What can hang from each mark:
j_589: j_877 j_946
j_376: j_372
j_946: j_372 j_903 j_917
j_372: j_376 j_946
j_917: j_712 j_874
j_877: j_372 j_589
j_903: j_946
j_712: j_589 j_917
j_874: j_917

Each row was made from one small tree. Brackets hold a mark, then the marks that hang from it, in the order of their numbers. Every link used is in the known rows. Write each row's tree.
Known rows:
{j_372 j_376 {j_946 j_903 {j_917 j_712}}}: [ 1.29 -1.06  3.09  2.68  2.04 -0.03  1.18  1.62 -3.63  1.11  1.25  3.62
 -1.28 -1.13  1.86  0.85  1.70 -1.50  0.25  3.79  1.10 -1.23]
{j_946 j_372 j_903 j_917}: [ 0.81 -0.57  1.81 -1.40  0.25 -0.43 -0.80  2.49 -3.34  1.95 -0.90  4.07
 -2.23 -0.97 -0.40 -2.03  0.31 -0.36 -1.54  5.23  1.17 -0.05]
{j_589 {j_946 j_372 {j_917 j_712}}}: [ 0.11  0.28  1.36 -1.52  0.76 -0.72 -1.33  0.02 -2.74  1.68  1.10  2.90
 -3.20 -1.80 -0.30 -0.06  1.32 -0.46 -1.06  3.87 -0.98 -2.21]
{j_877 {j_372 j_376 {j_946 j_903}} j_589}: [-0.75 -0.26  2.87 -0.53  1.18  0.34  0.65  0.29 -3.99 -0.26  0.67  4.44
 -0.66 -0.66  3.33  1.55 -0.45  1.17 -0.30  2.80  1.58 -0.21]
{j_903 {j_946 j_372 {j_917 {j_712 j_589} j_874}}}: [-1.24  0.48  0.71  0.69  0.54  2.43  0.34  2.56 -3.37 -2.14  1.24  3.54
 -3.87 -2.14  0.80  2.56  2.78 -2.47 -2.55  5.85  1.24 -3.83]
{j_712 j_917}: [ 0.33  0.22  0.98 -0.35  0.33  0.44  0.16  0.56 -0.96 -0.74  0.63  0.45
 -1.21 -0.19  0.52  1.20 -0.44  0.55 -1.58  0.56  0.40 -1.95]
{j_946 {j_372 j_376} j_903 j_917}: [ 1.29 -1.24  2.83 -0.96  0.83  0.43  0.55  2.42 -3.31  1.38 -0.01  4.84
 -1.18 -0.17  0.49 -1.78  1.02 -0.54 -0.79  5.13  1.07  0.13]
{j_372 {j_946 j_917}}: [ 0.96  0.17  1.82  1.24  1.13 -1.33  0.37 -0.15 -2.70  1.16  0.63  1.17
 -1.27 -0.39  0.74 -0.10  0.75  0.33 -0.69  3.03  0.81 -0.45]
{j_877 {j_589 {j_946 {j_372 j_376} j_903}}}: [-1.21 -0.47  2.38 -2.88  0.28  0.05 -0.48  0.08 -3.41  0.53  0.38  5.35
 -1.48 -0.51  1.61 -0.08 -0.53  0.24 -0.50  4.21 -0.01 -1.27]
{j_877 {j_372 j_376} {j_589 {j_946 {j_917 j_712}}}}: [-0.17  0.91  1.34 -1.46  2.01  0.31 -0.77 -1.76 -3.27  0.18  2.77  3.96
 -1.73 -1.13  2.55  2.62  1.67  1.42 -0.26  2.08 -1.05 -2.17]
{j_376 {j_372 {j_946 j_903 {j_917 j_874}}}}: [ 0.97  0.91  3.06  0.01  1.90 -0.15  1.27  1.92 -3.73  1.18 -0.29  3.49
 -2.74 -1.56  1.29  0.91 -1.10 -0.02 -1.11  5.56  1.52  1.21]
{j_946 {j_372 j_376} j_903 {j_917 {j_712 j_589} j_874}}: [ 0.15 -1.06  2.39 -0.35  1.65  3.38  1.13  3.07 -4.55 -1.18  0.67  5.45
 -3.68 -2.36  2.18  1.85  1.89 -3.32 -0.96  6.00  1.86 -2.28]
{j_712 {j_589 j_877 {j_946 j_903}}}: [-0.29 -0.97  1.03 -1.66  0.41 -0.93 -1.33 -3.32 -4.84  1.67  0.03  1.82
 -1.31 -0.99  0.86  1.46 -1.98 -0.14 -1.13  2.33  0.64 -1.76]
{j_372 j_376 j_946}: [ 0.10 -0.50  2.98  1.41  0.94 -0.08  1.83 -0.60 -1.51 -0.07  1.35  0.90
 -0.13 -0.33  1.74  0.70  0.24  0.18 -0.44  1.11  1.02 -0.28]
{j_903 {j_946 j_372 {j_917 j_712 j_874}}}: [-0.75  0.79  0.93  0.87  0.86  1.60  0.00  3.15 -1.63 -0.19  1.27  3.33
 -4.00 -1.99 -0.11  1.46  2.57 -1.79 -2.71  5.62  0.19 -2.82]
{j_372 j_376}: [ 0.21 -0.30  1.99  0.13  0.43  0.56  1.00 -0.64 -0.12  0.01  1.33  0.68
 -0.25 -0.64  0.92  0.38  0.39  0.55 -1.29 -0.06  0.89 -0.28]
{j_589 j_877}: [ 0.48 -0.26  0.66 -0.71  0.80 -0.92 -0.81 -2.34 -1.31  2.46  0.90 -0.51
 -1.23 -1.25 -0.47  1.06 -0.97  0.80 -2.49 -0.05  0.59 -0.28]
{j_874 {j_917 j_712}}: [ 0.90  0.84  1.37  0.40  0.84  0.08  0.00  0.42  0.23 -1.15  0.91  0.08
 -1.92 -2.68  0.02  1.87  0.52 -0.86 -3.00 -0.14  0.63 -2.02]
{j_712 {j_589 j_877 j_946} j_917}: [ 0.05 -0.55  0.63 -1.77  1.01 -0.34 -0.44 -3.51 -4.63 -0.17  1.18  0.55
 -1.21  0.30  1.15  3.24 -1.59  0.20 -0.98  1.38 -0.37 -3.40]
{j_874 {j_917 {j_712 {j_589 {j_877 j_372}}}}}: [ 0.85  0.15  1.05 -1.47  1.60  0.46 -0.18 -2.22 -3.70 -1.23  1.24  0.57
 -2.00 -2.76  1.06  4.27 -0.25 -0.34 -3.30  0.07  1.15 -2.19]
{j_372 j_376 {j_946 {j_917 j_712}}}: [ 1.19 -0.46  2.68  2.58  2.14 -0.13  1.47  0.23 -2.57  0.55  2.29  2.00
 -1.17 -1.00  1.63  1.52  2.30 -0.99 -0.04  2.29  0.61 -1.37]
{j_874 j_917}: [ 1.00  0.85  1.44 -0.52  0.46 -0.48  0.35 -0.18  0.07 -1.07  0.18 -0.07
 -1.01 -1.21 -0.05  0.52 -0.42  0.21 -2.94  0.46  0.74 -0.79]
{j_903 {j_946 {j_372 j_376} j_917}}: [ 0.25 -0.43  2.15  0.49  0.38  0.20  1.22  1.87 -2.28 -0.21  1.27  3.54
 -0.37  0.82  0.02 -0.70  2.42  0.04 -1.66  4.93  0.42 -1.12]

Write each row's tree:
[ 0.78 -0.19  2.08 -0.30  2.09 -0.27  0.59 -2.19 -5.12 -1.12  1.30  0.82
 -1.91 -2.47  1.78  4.62 -0.30 -0.70 -2.37  1.19  1.33 -2.18]
{j_874 {j_917 {j_712 {j_589 {j_877 {j_372 j_946}}}}}}
[-0.97 -0.46  2.29  0.20 -0.43  0.62  1.31  1.45 -1.10 -0.90  1.18  2.60
 -0.29  0.12  0.09 -0.26  1.42  0.04 -2.15  3.18  0.65 -1.16]
{j_903 {j_946 {j_372 j_376}}}
[ 0.05 -0.23  0.39 -1.05  1.74  2.17  0.52 -1.14 -3.59 -1.08  1.06  0.63
 -2.75 -0.88  1.62  4.39 -1.18 -1.09 -2.14  1.92  0.96 -2.93]
{j_712 {j_589 j_877} {j_917 j_874}}
[ 0.17 -1.68  2.90 -2.72  1.01 -0.70 -0.45 -1.38 -4.10  3.22  0.39  3.85
 -1.21 -0.38  0.27 -0.24 -1.45 -0.11 -0.92  3.97 -0.50 -0.41]
{j_589 j_877 {j_946 {j_372 j_376} j_903}}
[-0.32  0.90  0.61 -1.05  1.07  1.18 -0.20 -1.68 -3.36 -0.67  0.88  1.83
 -2.87 -1.04  1.85  1.80  0.17 -0.56 -0.85  4.05  0.08 -2.38]
{j_712 {j_589 {j_946 {j_917 j_874}}}}
[-0.14 -1.58  1.60 -3.31  0.67 -0.19 -0.87 -0.81 -6.69  0.64 -0.35  3.75
 -2.08  0.05  0.79  1.63 -2.07 -0.86 -0.90  4.80  0.15 -3.12]
{j_712 {j_589 j_877 {j_946 j_372 j_903}} j_917}
[ 1.93 -1.46  3.23 -0.01  2.76 -0.93  0.64 -0.74 -5.98  3.16  0.83  3.92
 -0.42  0.24  1.92  0.86 -0.26  0.75 -0.17  4.35  0.82  0.77]
{j_589 {j_877 {j_372 j_376 {j_946 j_903 j_917}}}}
[ 0.82  0.17  1.38 -0.74  0.54 -1.30 -1.38 -0.46 -3.03  2.31 -0.10  3.05
 -1.50 -0.31  0.40 -1.14 -0.38  0.53 -0.40  4.05 -0.33 -1.02]
{j_589 {j_946 j_903 j_917}}
[-0.39  0.13  1.99  1.26  1.49  2.33  1.36  3.10 -1.67 -0.63  2.08  4.12
 -2.93 -1.28  0.75  1.64  3.22 -1.94 -2.04  5.55  0.18 -2.55]
{j_903 {j_946 {j_372 j_376} {j_917 j_712 j_874}}}
[ 1.15 -1.30  2.13 -2.18  1.93 -0.13 -0.28 -3.02 -7.08  1.70  1.04  4.17
 -0.52  0.29  2.32  1.56 -0.62  0.83  0.00  4.10  0.19 -0.87]
{j_712 {j_589 {j_877 {j_372 j_376}} {j_946 j_903 j_917}}}
[-0.89 -1.00  2.90 -2.42  0.97  3.19  1.33  1.62 -5.04 -2.22  0.12  5.25
 -2.55 -0.07  2.97  2.07 -0.92 -2.03 -0.01  6.05  0.33 -3.35]
{j_712 {j_589 {j_946 {j_372 j_376} j_903}} {j_917 j_874}}
[ 0.60  0.32  1.08 -1.65  2.72  0.44 -1.98 -1.10 -4.69  3.73  0.92  3.88
 -4.10 -2.48  1.21  2.70 -0.59 -0.21 -1.23  4.73 -1.07 -1.66]
{j_589 {j_877 j_372} {j_946 j_903 {j_917 j_712 j_874}}}
[ 0.38 -0.88  2.82  2.43  2.46  2.51  2.00  1.69 -4.99 -1.20  1.17  4.22
 -2.78 -1.94  3.54  3.08  1.62 -3.18  0.13  5.19  1.99 -2.48]
{j_372 j_376 {j_946 j_903 {j_917 {j_712 j_589} j_874}}}
[-0.02 -0.40  2.27 -2.58  1.06 -0.43 -0.63  0.50 -4.58  1.15  0.52  6.29
 -1.68  0.26  1.56 -0.63  0.42  0.20 -0.11  5.93 -0.35 -1.25]
{j_877 {j_589 {j_946 {j_372 j_376} j_903 j_917}}}
[ 0.32  0.24  0.36 -1.62  2.01  0.38 -0.67 -3.51 -4.52  1.32  1.28  1.47
 -2.95 -0.86  1.37  2.79 -0.47 -0.48 -1.30  3.92 -0.32 -2.11]
{j_712 {j_589 j_877 {j_946 {j_917 j_874}}}}
[-1.90 -0.12  1.69 -1.98  0.22  2.22 -0.79  1.13 -3.98 -0.67 -0.10  4.26
 -4.59 -3.45  1.57  2.03 -0.32 -2.58 -1.25  5.08  0.74 -3.33]
{j_917 {j_712 {j_589 {j_946 j_372 j_903}}} j_874}
[ 0.61 -0.11  2.33 -1.22  1.66  2.06  1.26  1.80 -1.89  0.41  1.00  3.50
 -2.67 -0.77  1.05  0.00  1.40 -0.91 -1.44  4.95  0.46 -0.28]
{j_946 {j_372 j_376} {j_917 j_874}}
[ 0.47  0.32  0.31 -1.00  2.49  2.05 -0.56 -1.46 -4.71  0.53  1.79  2.00
 -3.92 -2.94  1.78  4.44  0.86 -0.75 -2.23  2.69  0.92 -2.04]
{j_946 {j_917 {j_712 {j_589 {j_877 j_372}}} j_874}}
[ 0.49 -0.76  1.01 -3.08  1.05 -1.17 -1.10 -2.90 -5.93  1.86  0.74  2.56
 -2.16 -0.33  0.12  0.75 -0.21 -0.06 -1.22  4.55 -0.19 -1.71]
{j_712 {j_589 j_877 {j_946 j_372 j_917}}}
[ 0.08 -0.40  2.04  1.37  0.78  0.66  0.93  2.42 -2.05 -0.29  2.07  3.62
 -1.28 -0.58  0.07  0.58  3.42 -1.08 -1.72  4.33  0.22 -2.28]
{j_903 {j_946 {j_372 j_376} {j_917 j_712}}}
[ 0.95 -0.76  2.56 -0.25  1.94 -0.29  0.21 -0.80 -6.20 -0.52  0.28  2.41
 -2.01 -2.60  2.02  3.89 -0.89 -1.30 -2.11  2.63  1.82 -2.01]
{j_874 {j_917 {j_712 {j_589 {j_877 {j_372 {j_946 j_903}}}}}}}
[ 0.82  0.06  2.77  0.95  1.28 -0.63  1.00  1.04 -5.79 -0.48  0.49  3.35
 -2.01 -2.37  1.65  2.20  0.26 -0.86 -0.63  3.85  2.48 -0.71]
{j_376 {j_372 {j_946 j_903 {j_917 {j_712 j_589}}}}}
[ 0.14 -0.90  2.64 -0.75  2.93  2.52  2.42 -1.36 -5.83 -1.68  1.82  2.29
 -1.62  0.04  3.87  5.36 -0.93 -0.50 -0.54  3.08  1.04 -2.14]
{j_712 {j_589 {j_877 {j_372 j_376 j_946}}} {j_917 j_874}}
[ 0.71  0.61  0.46 -0.47  2.71  0.01 -1.42 -2.40 -2.64  3.23  1.97  1.43
 -3.94 -2.28  0.41  2.91  0.24 -0.79 -1.57  3.16 -1.41 -2.36]
{j_589 j_877 {j_946 {j_917 j_712 j_874}}}
[ 0.22 -1.13  3.42  1.49  0.83 -0.07  1.51  0.71 -2.60  0.68  0.38  2.57
 -0.24 -0.42  1.86  0.07 -0.34 -0.43 -0.14  2.57  1.56 -0.11]
{j_372 j_376 {j_946 j_903}}
